What can hang from each mark
z379: z214 z703
z685: z214 z703
z138: z703
z72: z703
z868: z703
z703: z72 z76 z138 z276 z379 z685 z793 z868
z621: z276
z607: z276
z76: z703
z805: z703
z793: z703
z276: z214 z607 z621 z703
z214: z379 z685
z475: z703

Every row comes from one small tree of marks. The marks that hang from a mark follow it in brackets, in the order of their numbers. Every link used is in the known rows. Which tree was each row made from?
In the rows, zero is written as 128.
Known rows
z805[z703[z76 z379]]: [ 73 126 120 121 175 110 153  98 152 142 114 161 141 157 153 115 175 123
 108 171 178 173 137 119  94 114 139 107 177 107  95  68 160 105 154 142
 113 157]
z621[z276[z214[z379] z607 z703]]: [149  88 160 127 156 149 142 158  34 181  94  82  75  52 124 154  89 118
 125 114  99  69 132  72 166  97 144  77 119 115  80 132 157 134 201 113
 118  99]
z214[z379 z685]: [130 110 135  73 128 163 140 192 136  81  46  80 123  54 140 165 114 151
 168  98 109  89 116 120 110 112 100  66 125 124 125  89 119  84 143  75
  95 107]
z868[z703[z72 z76 z276 z685]]: [119 173  82 135 139 154  84 129 128 119 114 163  97 121  89 135 127  88
  82 168 121 160 131 100 107 125 114 108 149  98 123 101 141 110 151 166
 140 141]
z805[z703]: [ 99 139 103 117 158 112 169 105 138 116  99 114 118 104 152 124 167 132
 140 128 146 158 155 110 108  88  95 110 128 134 123  95 166 109 144 124
  93 133]
z76[z703[z72 z138 z868]]: [ 86 118  92  79 150 106 123 157 122 138 146 168  66 135 116 146 200 167
 132 163 144  83 238  83 100 123  99 182 135 107 101  98 149  80 138 145
 115 148]
z805[z703[z276[z621] z868]]: [125 122  87 118 192 133 162  77 109  98  92 121  96 120 144 129 137 112
 136  97 157 204 136  85 143  71  56 105  83 121 116 107 161 112 198 145
 107 136]
z703[z76 z138 z276 z685]: [135 222 130  94 189 169 110 145 108 138 105 154 108 154  88 136  81 108
  76 180 148 119 124 145 146 152 145 114 109 158 108  78 154 124 138 173
 147 175]
z621[z276]: [124 125 136 125 172 138 150 157  66 136 100 104 144 105 124 136 112 123
 100 122 124 117 139  84 146  90 126  84 125 154  87 114 170 102 164 128
 121 109]
z72[z703[z276]]: [109 155  93  96 153 127 145 161 137  88  92  93 167 114 133 122 127 118
 135 105 120 126 146 114 130  69  84  94 100 151 138  97 191 111 159 128
 123 128]
z76[z703[z138 z276]]: [129 164 108  62 144 125 145 168 115 137  87 128  99 124 126 158 118 135
 102 152 113  86 173 119 115 116  80 145 128 137 142  96 175 124 141 149
 145 152]
z793[z703]: [ 78 128 128 108 155 131 189 141 116  96  94 120 127 107 127 136 156 117
 136 161 131 133 148  94 109  90  86 106 126 149 105  90 166 124 108 123
 140 144]
z685[z703[z76 z276 z793]]: [103 183 123  96 140 121 143 143 110 133  87 144  93 161 148 140 103 108
  75 162 117 147 129 122  87 114 112 143 134 112  81  71 119 140 127 152
 150 174]
z703[z138 z379 z685[z214] z868]: [132 120  97 107 186 151  95 134 133 147 115 178  76 227 130 145 127 116
 101 158 219  97 162  87 156 163 146  93 111 161 111  92 176 134 153 160
 124 181]
z76[z703[z138 z379 z685 z793]]: [105 150 101  83 171  95  79 166 108 167 101 198  72 196 113 198 155 135
  86 185 163  40 180 132  78 163 152 145 213 158 112  92 153 120 119 179
 139 203]
z868[z703[z72]]: [ 93 121  81 124 101 119 116 126 134 120 136 121  98  91 115 144 176 128
 121 141 115 141 182  83 100  97 102 115 150  94 132 118 156 102 146 144
  91 110]
z76[z703]: [117 129 104  89 154 119 136 181 101 134  71 136 111 119 136 158 148 120
 119 156 113  87 166  99  87 107  81 139 152 120 138 117 161 116 132 121
 141 138]
z621[z276[z214 z703]]: [142 128 129 118 174 142 140 158  55 181  99 101 100  92 127 156  90 107
 107 124 120  83 138  48 175  90 116  94 143 130 105 129 193 114 195 142
 103 111]
z703[z276[z621] z379 z793]: [122 119 111  81 171 111 110 145  58 136  86 132 122 175 144 206  95  97
  93 134 135 134 105 102 136 115 141  90 165 129 110  98 172 144 199 175
 119 160]
z475[z703[z793]]: [113 161 108 127 137 107 109 141 113 137  92 133  70 147 168 149 136 139
 113 137 138 122 152 127  65 125 118 142 130 125 114  89 130 123 140 144
  95 133]
z214[z379]: [129 134 141  97 138 151 131 162 118  90  88  92 121  82 136 157 137 131
 147 125 109 115 146 124 116 110 105  80 119 118 121  99 146 125 133  91
  96 107]
z793[z703[z276[z621]]]: [104 135 138 105 176 148 183 127  88  90  81 115 139 106 132 153 116  90
 127 134 126 160 117  82 139  85  68  96 110 146 108  97 171 140 147 134
 160 129]
z868[z703[z138 z276 z685]]: [148 185  79 115 127 152 110 109 137 123  95 119  80 120  87 151  98 111
  84 132 131 131 141 126 133 120  89  91 115 151 150 116 169 134 141 182
 118 156]
z703[z76 z276 z685[z214[z379]]]: [167 189 133 116 182 200  82 184 115 112  67 156 115 148 139 135  63  68
  94 160 135 126  83 121 137 151 124  80  96 117 137  77 146 155 158  97
 172 134]
z475[z703[z72 z76]]: [ 90 162 145 138 146 130 110 141 134 142 130 164 109 145 169 109 170 132
 108 170 151 146 162 105  68 146 139 158 144  85  82  67 116 101 137 137
 116 101]
z703[z138]: [107 157 126  82 142 126 153 141 118 139 129 102 112 117 120 148 141 158
 123 150 138  93 186 124 139 117 133 123 110 155 119 101 171 114 134 144
  84 138]
z685[z703[z72 z276 z379]]: [110 143 139  85 113 124 167 138 137 120  88 135 143 169 176 132 132  95
  85 147 138 159 135  71 112 135 111 111 157 116  72  65 155 145 106 167
 159 132]
z805[z703[z868]]: [ 98 117  77 123 171 115 167  90 138 105 104 126  87 117 138 112 174 138
 146 123 163 178 166  96 113  75  74 116  98 125 114 101 158  94 160 132
  88 150]
z805[z703[z138 z685]]: [111 179 109 125 177 121 142  93 149 130 116 147  96 129 125 134 164 140
 126 138 181 126 172 131 119 129 124 113 134 173 112  92 160 111 119 149
 100 159]
z379[z703]: [143 150 127 110 134 113 164 126 113 101  91  93 139 124 165 150 157 133
 137 146 118 106 146  92  96 108  89 130 104 150  80 121 140 121 101 116
 125 141]
z621[z276[z703]]: [126 142 120 108 156 149 136 172  73 157  90 104 126 101 133 163  93 123
 104 131 115 103 137  78 155  86 102  97 128 148 107 119 173 106 174 139
 122 118]
z607[z276[z214]]: [125  92 109 132 155 127 131 151  42 154 115  98  86 105 154 129 131 128
 133 125 138  73 135  64 156  98 148 105 115  91 102 155 159 123 176 102
  73  94]
z72[z703]: [ 85 136 100 113 157 115 134 159 139 102 113 103 167 116 133 122 167 136
 151 117 135 107 174 110 114  74 103 104 122 147 128 106 177  98 146 116
 105 126]
z138[z703]: [105 135 106 126 141 127 147 122 111 114 111 113 115 122 167 119 161 134
 128 156 118 155 132 109 120 111  87 124  96 133 122 114 172 124 151 119
  79 109]
z138[z703[z72 z76 z379 z793]]: [ 42 118 111 122 144  86  95 127 116 147 176 193 100 185 162 136 212 152
 103 212 145 148 154 115  86 150 176 161 181  89  71  64 144 101 160 147
  76 142]
z621[z276[z607]]: [122  85 151 134 162 137 164 156  32 156  96  92 128  84 120 129 109 130
 107 123 110 104 132  94 143  87 155  83 100 152  69 127 148 120 177 118
 139 112]
z276[z214 z703[z76]]: [123 152 113 100 167 144 123 161  87 191 102 119  79 103 128 156 104  99
 125 181 122  86 138  69 148 105 117 128 151  81 134 122 175 121 188 145
  93 140]
z138[z703[z72 z76 z793 z868]]: [ 50 117  78 130 159  98  94 119 103 125 185 189  52 160 142 119 215 164
 126 193 136 163 177 102  95 118 131 184 113  84  71  83 125  77 176 135
  60 147]
z138[z703[z868]]: [102 112  78 129 156 131 144 107 108 103 115 124  83 138 151 107 166 139
 135 149 135 175 143  95 128  97  64 129  66 124 109 115 165 109 167 126
  72 127]
z793[z703[z379 z685]]: [ 90 129 131 120 179 138 155 135 119 103  73 165 138 165 118 151 147  86
 110 177 168 129 117  94 108 131 116  77 169 173  90  83 170 137  90 157
 168 172]
z72[z703[z138 z685 z793 z868]]: [ 81 156  62 113 188 100  80 134 134 112 150 162  75 172  86 144 176 164
 141 124 177  74 213 132 112 102 133 135 114 177 102  97 151  81 144 162
  86 197]
z685[z703[z138]]: [106 170 147  96 125 123 173 120 142 140 110 116 110 144 153 130 141 141
 103 140 146 115 183 110 111 126 105 138 121 147  83  90 140 138  92 149
 122 144]
z214[z379[z703[z138]]]: [140 158 163  96 124 128 145 123 144  88 119  92 116 102 152 160 166 165
 149 128 120  85 174 130 103 133 104 116 107 136  76  92 125 125  95  97
 101 126]
z379[z214 z703[z276]]: [183 173 109 102 110 129 143 159 112 101  81  73 124 160 201 132 110 107
 118 115 105 122  89  82 137 118  75 106  86 132 101  99 153 167 122 115
 129 110]

Which tree is each row?
[166 165 150 120 148 146 119 137 125  73  75 110 120 109 146 166 148 124
 147 132 120  95 132 120  96 139  96  92 116 146  80 108 118 132  85  96
 132 131] -> z214[z379[z703[z685]]]
[ 98 103 115  91  99 137 138 184  73 170 104 102  83  72 139 170 136 134
 154 171  88  86 163  85 127 101 138 131 106 112 113 130 139 129 164 130
 122 123] -> z276[z607 z703[z72]]
[110 131 119 115 147 121 132  99 150 142 115 149  78 197 159 119 150 152
 100 143 197 145 171 111  98 146 113 127 117 126  86  71 149 117 146 183
  95 148] -> z475[z703[z138 z379 z868]]
[149  56 173 128 169 147 163 163  38 155  80  76  97  38 119 134  94 134
 134  86 110  66 111  76 156  99 165  55 120 126  63 121 136 106 199  89
 116  89] -> z621[z276[z214[z379 z685] z607]]
[135 105 112  80 129 128 130 156 137  64  66  99  76  91 149 181 148 176
 177  99 118  76 133 113  78 110  85 107 106 125  75  91  82  72 129  81
  93 156] -> z214[z379[z703[z793 z868]] z685]
[ 83 142  99  86 137  92 132 150 113 129 138 103 105 118 115 142 139 170
 134 115 118  76 186 154 121  82 149 128  94 164 112  89 164 116 171 144
 105 167] -> z72[z703[z138 z276[z607] z793]]
[152 105 138 104 163 156 159 143  30 133  66  78 126  87 134 157  77  91
 124 116  98 141 101  97 157  89 115  87  72 129 113 137 153 156 201 132
 149 110] -> z703[z276[z607 z621]]
[ 98 160 136 117 170 150 149 143 136 119 116 159  98 147 129 139 143 117
 125 163 175  92 162  99 130 137 118 112 114 180 113  81 171 145  98 118
 154 155] -> z793[z703[z138 z685[z214]]]
[ 72 142 148  84 162 122 134 131 134 170 149 157 140 181 121 136 151 146
  81 205 176 115 164 135 121 150 185 119 174 120  84  64 161 110 147 170
 107 168] -> z703[z76 z138 z379]
[ 62 172 117  89 162 100 104 148 103 168 170 156  73 149 101 161 154 177
 100 193 141  83 195 159 102 129 188 167 149 124  95  74 132  96 155 152
  76 189] -> z703[z76 z138 z793]
[118 109  76 124  99 123 107 131 141 144 104 110 107 159 145 139 140 104
  90 134 139 144 121  94 118 111 104  69 171  93 146 108 174 149 158 156
  91 121] -> z868[z703[z379[z214]]]
[141 183 128 142 144 128  80 164 117 128 138 160 116 189 178 129 177 109
 117 170 145 100 121  76 106 169 146 137 142 114  54  90 106 132  91 117
 138 114] -> z379[z214 z703[z72 z76 z685]]
[ 58 163 122 106 168 113 124 142 158 131 166 136 155 136 114 109 180 165
 129 153 158  95 203 140 112 100 145 138 130 136 104  79 160  82 149 131
  95 147] -> z72[z703[z76 z138]]
[107 122  85 137 125 127  84 122 138 131 115 163 110 150 107 158 168  98
  95 159 154 135 149  84 101 139 133  85 194 116 118 112 158 116 128 177
 119 140] -> z868[z703[z72 z379 z685]]
[123 124 101 111 167 152 133 160  71 146  94 113 101 113 120 154  99 127
 110 125 126 119 145  67 158  78  84 101 104 141  99 122 167  94 187 146
 116 134] -> z621[z276[z703[z868]]]
[121 192 140 135 148 133  95 128 142 140 131 167  82 157 152 134 163 142
 109 149 176 106 182 113  91 179 143 149 134 147  88  79 131 113 102 165
 112 114] -> z475[z703[z72 z138 z685]]
[121 155 148 104 116 140 156 142 158 156 117 129  99 168 200 122 125 128
 107 135 166  99 181  86 123 139 110 139  99 136 115  83 154 166 116 101
 134 119] -> z685[z214 z703[z138]]
[144 191 145 128 167 136 111 125 138 140 131 159 115 178 157 138 147 132
 110 182 171  73 158 109 104 164 140 150 108 157  73  95 124 130 102 114
 151 162] -> z379[z703[z76 z138 z685[z214]]]
[147 145 109 134 153 154 138 127  76 114  69 118  94 123 147 121 106 100
 112 154 109 156  81 122 135 126  99 100  62 162 111 125 161 156 155 138
 133 127] -> z138[z703[z276[z607] z685]]
[ 92 177  78 134 147 117  63 109 129 158 150 174  46 146  71 164 148 139
  82 180 150 103 177 151  87 131 153 136 166 124 122 102 125 107 144 177
  94 192] -> z868[z703[z76 z138 z685 z793]]
[123 135 107  92 139 128 126 168  89 176 119 109  74  87 140 172 137 109
 150 156 115  75 172  38 157 110 116 131 156  88 131 126 188 115 173 144
  78 112] -> z276[z214 z703[z72]]
[ 94 140 122 118 159 139 156 119 123 124  99 147  95 163 139 100 143 112
  99 163 153 168 155  89  93 106  86 141 107 100  66  89 112 116 124 143
 139 161] -> z685[z703[z76 z868]]
[126 106 135  81 124 163 156 159 157  73  42  99  92  89 154 142 121 146
 155  87 132 118 124 100  95 113  66  83 108 113  88  82  89  93 121  89
 116 127] -> z214[z379 z685[z703[z868]]]
[ 93 172  74 100 120 114 102 113 130 147 148 137  56 128  88 153 120 148
  77 162 116 131 166 150 103 103 126 141 139 105 134  85 146 115 177 176
  89 182] -> z868[z703[z76 z138 z276 z793]]
[141 138 161 113 113 159 140 159 157 115  81 119 106 140 210 129 122 105
 125 114 140 115 150  89 105 137  88 104 103 106 115  82 133 176 114  59
 145  94] -> z685[z214[z379] z703]
[109 116 105 122 127 122 124 136 122 135 114 125 121 187 198 115 161 119
 107 154 145 159 101  99 133 137 112  96 135 116 113  90 181 152 156 131
  76  98] -> z138[z703[z379[z214]]]
[130 155 172 100 109 152 141 144 175 131 118 122  91 147 200 129 134 135
 120 117 157  92 183 104 116 152 107 122  99 118 107  69 135 172 110  74
 128 104] -> z685[z214[z379] z703[z138]]
[102 135 119  55 132 106 133 168 132 145 118 162 117 160 140 163 156 137
  91 172 136  88 185  96 110 148 122 147 182 119 112  71 178 116 135 168
 148 147] -> z76[z703[z72 z138 z276 z379]]
[117  92 105 121 135 150  75 170  50 177 110 120 107 166 198 180 116 116
 122 125 155  88 107  62 167 117 132  96 142  81 110 150 142 147 199 121
  91  81] -> z607[z276[z621 z703[z379[z214]]]]
[148 182 121  77 167 152 122 141 121 133  80 142 127 187 110 164  81 100
  72 159 168 112 114 128 159 162 145  72 140 186 114  82 193 147 131 199
 144 179] -> z703[z138 z276 z379 z685]
[109 160  83 140 164 116  93 130  91 120 106 157  72 157 143 154 156 127
 117 167 131 126 125 128 103 134 119 131 122 158 113 114 151 125 139 139
  83 150] -> z138[z703[z685 z793]]
[144 155 127 110 134 138 140 132 133 124  54 123 126 174 185 130  96  99
  82 134 151 165 100 111  98 138  99  94 129 125 114  72 167 149 149 170
 137 124] -> z475[z703[z276 z379]]
[103 174  94  84 161 124 113 171  79 133 103 135  93 139 114 159  93 119
  90 176 102 133 120 137 109 103 139 133 124 111 116  76 144 117 180 150
 119 181] -> z703[z76 z276 z793]
[158 129 144 111 125 149 127 163 141  99  97 103 118 120 201 150 138 123
 151 123 127  88 148  90 114 128  99 103  87 117 122  99 146 153 134  46
 126  98] -> z685[z214[z379[z703]]]
[129 153 100 142 177 138 128 123 144 123  85 151 106 137 166 128 146 101
 133 130 175 136 136  99 117 120 108  98 121 151 139 102 165 133 140 105
 125 133] -> z805[z703[z685[z214]]]
[101 136 133  88 136 149 166 168 140 125  53 116 130 114 157 129 112 129
 121 138 136 116 111 101  88 116 105 113 136 122  92  84 103  87 122 116
 136 139] -> z214[z685[z703[z76]]]
[108 162 112 118 154 145 142 124 110 114 108 131 120 135 159 104 125 117
  98 175 111 187 101 124 127 113  89 129  88 111 114  87 166 127 172 131
 107 122] -> z138[z703[z76 z276]]
[111 158 113  59 133 114 134 175 122 134 123 147  99 119 130 159 155 145
 110 159 114  81 201  98 112 129 101 165 144 120 124  86 170 108 135 148
 141 134] -> z76[z703[z72 z138 z276]]
[111 141 104 132 182 120 138 101 143 125  78 160 129 161 144 136 160 102
 114 147 186 152 124 111 108 130 127  79 173 157 108  92 168 122 126 156
 123 160] -> z805[z703[z379 z685]]
[ 76 138  90 125 170  82 102 114 136 134 129 195  95 171 143 165 202 129
 120 159 182 130 163 106  86 142 172 118 209 140  84  74 148 102 126 162
 103 171] -> z805[z703[z72 z379 z685 z793]]
[133 124  81  97 178 150 105 150 101  97  85 175 107 192 109 149 123  82
  97 157 168 160 119  62 148 141 122  82 128 135  87  86 170 111 151 194
 153 169] -> z703[z72 z276 z379 z685 z868]
